Each row was made from one walk, in order. Every step used is in the known rows, and no mark comes twice. Write each row's walk.
Known rows
F -> Y: [-2.24 -0.61 -0.32  1.99 -1.66  1.02 -1.01  2.17 -0.25 -2.63 -0.12  1.24
  0.16  1.78  0.81  2.24  1.23]
H -> L -> D: [-0.62  0.39 -0.16  2.49 -1.55 -3.58  2.23 -1.28 -2.09  1.52  1.97 -0.68
 -3.77  1.19 -0.48  0.61 -1.50]
R -> H -> L -> Y: [ 2.22 -3.91  0.09  0.07  1.33 -1.25  0.09  1.65 -2.21  0.10 -5.40 -0.13
  2.65 -1.88 -0.40 -0.72 -3.80]
F -> Y -> R -> H: [ 0.25 -1.87 -1.65 -2.95  0.71  0.84 -4.76  2.17 -0.78 -2.82 -1.04  1.95
  6.37 -0.53  2.79 -2.29  2.63]
X -> L: [-1.56  0.58  2.26  3.27  0.38 -1.33 -1.38  3.13 -0.59 -3.69  3.35 -3.89
 -4.63  0.42  0.29  2.54 -0.66]
D -> R -> H -> L: [ 2.28 -0.66 -0.36 -0.47  4.12 -0.66  2.11 -0.25  1.01 -3.91 -3.05  0.75
  2.09 -1.08 -0.87  3.87 -2.93]
L -> D -> F -> H -> M: [-1.50  4.53  0.81  5.27 -4.23  3.55  2.84 -5.01  1.40  4.37 -0.13  0.74
 -7.61  1.05 -0.69  2.05  0.32]
T -> R -> H -> L -> Y: [ 2.96 -4.11 -0.08 -3.23  1.06 -1.27 -0.39  2.47 -0.91  0.07 -3.88 -0.17
 -0.18 -3.23 -0.98  0.11 -1.45]
X -> L -> D: [-2.23  1.35  2.95  2.73 -0.43 -2.56 -0.93  2.72 -0.74 -0.54  5.14 -4.36
 -6.71  0.14 -0.17 -0.32  0.37]
D -> F -> Y -> R -> H: [-0.41 -0.13 -1.57 -4.62  0.41  4.37 -2.97 -0.42  2.80 -0.46  0.23  3.47
  6.07  0.41  1.44 -1.88  3.48]
L -> Y -> R: [-2.73 -1.58  0.49 -0.85 -0.82 -0.26  1.47  2.50 -0.52  0.71  2.92 -2.37
  2.80  1.58 -1.48 -3.74  2.07]
U -> H -> L -> D: [-0.35  2.25  0.78  1.56 -0.84 -6.72 -0.15 -0.04 -2.88  2.26 -0.39 -0.78
 -0.75  0.61 -0.40 -4.18 -2.64]
Y -> R: [-1.40  0.63 -0.62  0.72  0.41 -0.94  0.21  1.15 -0.63 -2.61  4.64 -1.49
  1.83  2.31  0.20 -1.12  1.24]
Y -> R -> H -> M: [ 2.55  0.60 -2.02  0.05  1.69  0.31 -3.65 -1.26 -2.42 -3.08  0.62  2.20
  2.43 -1.78  3.39 -3.04 -0.71]
D -> F -> H -> M: [-0.92  3.55  0.01  5.95 -3.38  4.53  2.43 -4.62  1.49  1.51 -1.94  1.26
 -5.60  1.39 -0.10  5.05 -0.85]
H -> L -> Y -> R: [-2.10 -2.74 -1.13 -1.97 -2.88 -3.08  1.99 -0.55 -1.66  2.86  1.19 -1.64
  1.13  0.72 -0.84 -2.58  1.80]
Y -> R -> H: [ 2.18 -0.44 -0.67 -0.84  3.77 -0.05 -2.67  2.27 -1.31 -4.03  0.92 -0.37
  5.69 -0.28  1.45 -2.21 -0.54]
T -> R -> H: [ 3.92 -0.63  0.44 -0.79  4.28  0.98 -2.26  4.11 -0.03 -5.39 -0.48 -0.06
  0.50 -1.88  0.15  1.67 -1.98]
T -> R: [ 0.33  0.50  0.47  0.77  0.75  0.15  0.61  2.94  0.58 -3.96  3.16 -1.06
 -3.24  0.58 -1.17  2.87  0.03]

Write each row's walk
[ 0.16 -2.16 -2.59 -4.71 -2.15 -2.99 -3.82 -0.99 -2.05  2.50 -0.83  2.21
  2.91 -1.59  3.07 -3.95  3.27]
F -> Y -> R -> H -> L -> D
[-1.96  3.41  2.20  4.39 -2.22  3.19  3.91 -1.40  2.51  3.48  0.13 -1.85
 -4.39  2.46 -2.64  2.93  0.51]
L -> D -> F -> H
[-4.88  1.72  2.19 -0.95 -3.81  1.97 -1.30  0.14  3.34  2.95  4.31 -0.58
 -6.14  0.96 -0.13  0.07  4.39]
X -> L -> D -> F -> Y
[ 2.99 -0.73 -0.18  1.09  1.84 -2.72 -0.78 -0.03 -2.73  0.00 -1.81  0.34
 -0.07 -1.36  0.63 -0.51 -3.30]
R -> H -> L -> D
[-1.07  2.61  1.48  4.92 -1.30  4.11  3.61 -1.05  2.55  0.49 -1.52 -1.28
 -2.58  2.74 -2.21  5.69 -0.80]
D -> F -> H
[ 0.80 -2.72  0.44 -2.40  2.51  0.63 -1.55  3.47 -1.02 -0.89 -0.93 -1.44
  6.42 -0.96 -0.19 -5.09  0.22]
L -> Y -> R -> H
[ 1.91 -0.85 -1.50 -2.51  1.01 -3.80 -1.57 -1.02 -2.68  1.22  1.10 -0.07
  2.36 -1.38  1.53 -3.81  0.00]
Y -> R -> H -> L -> D
[ 3.60 -1.68 -0.88  1.56  2.60 -1.62 -1.05  0.28 -2.41 -3.04 -3.57  0.78
  1.97 -1.22  1.12  2.41 -4.50]
R -> H -> L
[ 0.24 -0.45 -0.95 -2.80 -1.47  1.90 -1.05 -2.69  1.42  3.57 -2.58  4.35
  0.33 -0.73  0.74 -0.08  0.53]
R -> H -> L -> D -> F -> Y
[ 3.37  0.68 -0.81  3.73  2.56  1.58 -2.83 -0.22 -2.45 -4.38 -2.29  2.53
  0.27 -1.86  2.76  0.39 -4.16]
R -> H -> M
[ 1.26  0.75 -1.31 -4.22  0.60 -0.21  0.25 -3.70  0.96  3.55  2.10  1.73
  2.05 -0.48  0.25 -3.30  0.89]
Y -> R -> H -> L -> D -> F
[ 1.39  1.48  1.86  0.12  5.13  1.12  1.82  2.48  2.09 -3.20  0.39 -0.78
  1.43 -0.56 -1.91 -0.10 -1.35]
L -> D -> R -> H
[ 0.13  1.12  3.51 -0.57  4.27 -0.48 -0.81  3.35  2.18 -3.02  1.81 -3.77
 -2.92 -2.19 -1.01  0.12  0.09]
X -> L -> D -> R -> H
[-0.08 -1.39 -2.98 -5.72 -1.47  1.66 -2.25 -3.35  1.64  1.79 -1.58  4.41
  4.68 -0.39  2.07 -0.49  3.05]
D -> F -> Y -> R -> H -> L
[-2.09 -0.86  0.97  2.38 -4.63  2.00  5.35 -2.65  1.77  5.96 -5.09 -1.44
 -3.16  1.36 -3.24  4.16 -0.28]
D -> F -> H -> L -> Y
[-1.94  1.42  0.48  0.43 -0.21 -2.44  5.15 -1.74  1.60  0.48  2.48 -0.89
 -3.77  1.13 -2.58  2.47  0.07]
H -> L -> D -> R
[-2.21 -2.67 -0.51  0.30 -5.06 -2.64  2.61 -1.14 -1.84  4.86 -3.33 -3.55
 -0.64  0.62 -1.03  0.38  2.15]
F -> H -> L -> Y -> R
[-4.13  0.99 -1.31 -3.16 -2.95  3.55 -0.25 -1.60  3.36  0.98  3.75  2.55
  2.32  2.83  0.29 -0.50  5.40]
D -> F -> Y -> R
[ 2.20  1.00 -0.04 -0.77  1.46  0.80  1.00 -2.73  0.98  2.32 -0.62  2.06
 -0.24 -0.45 -0.77 -0.01 -2.53]
R -> H -> L -> D -> F
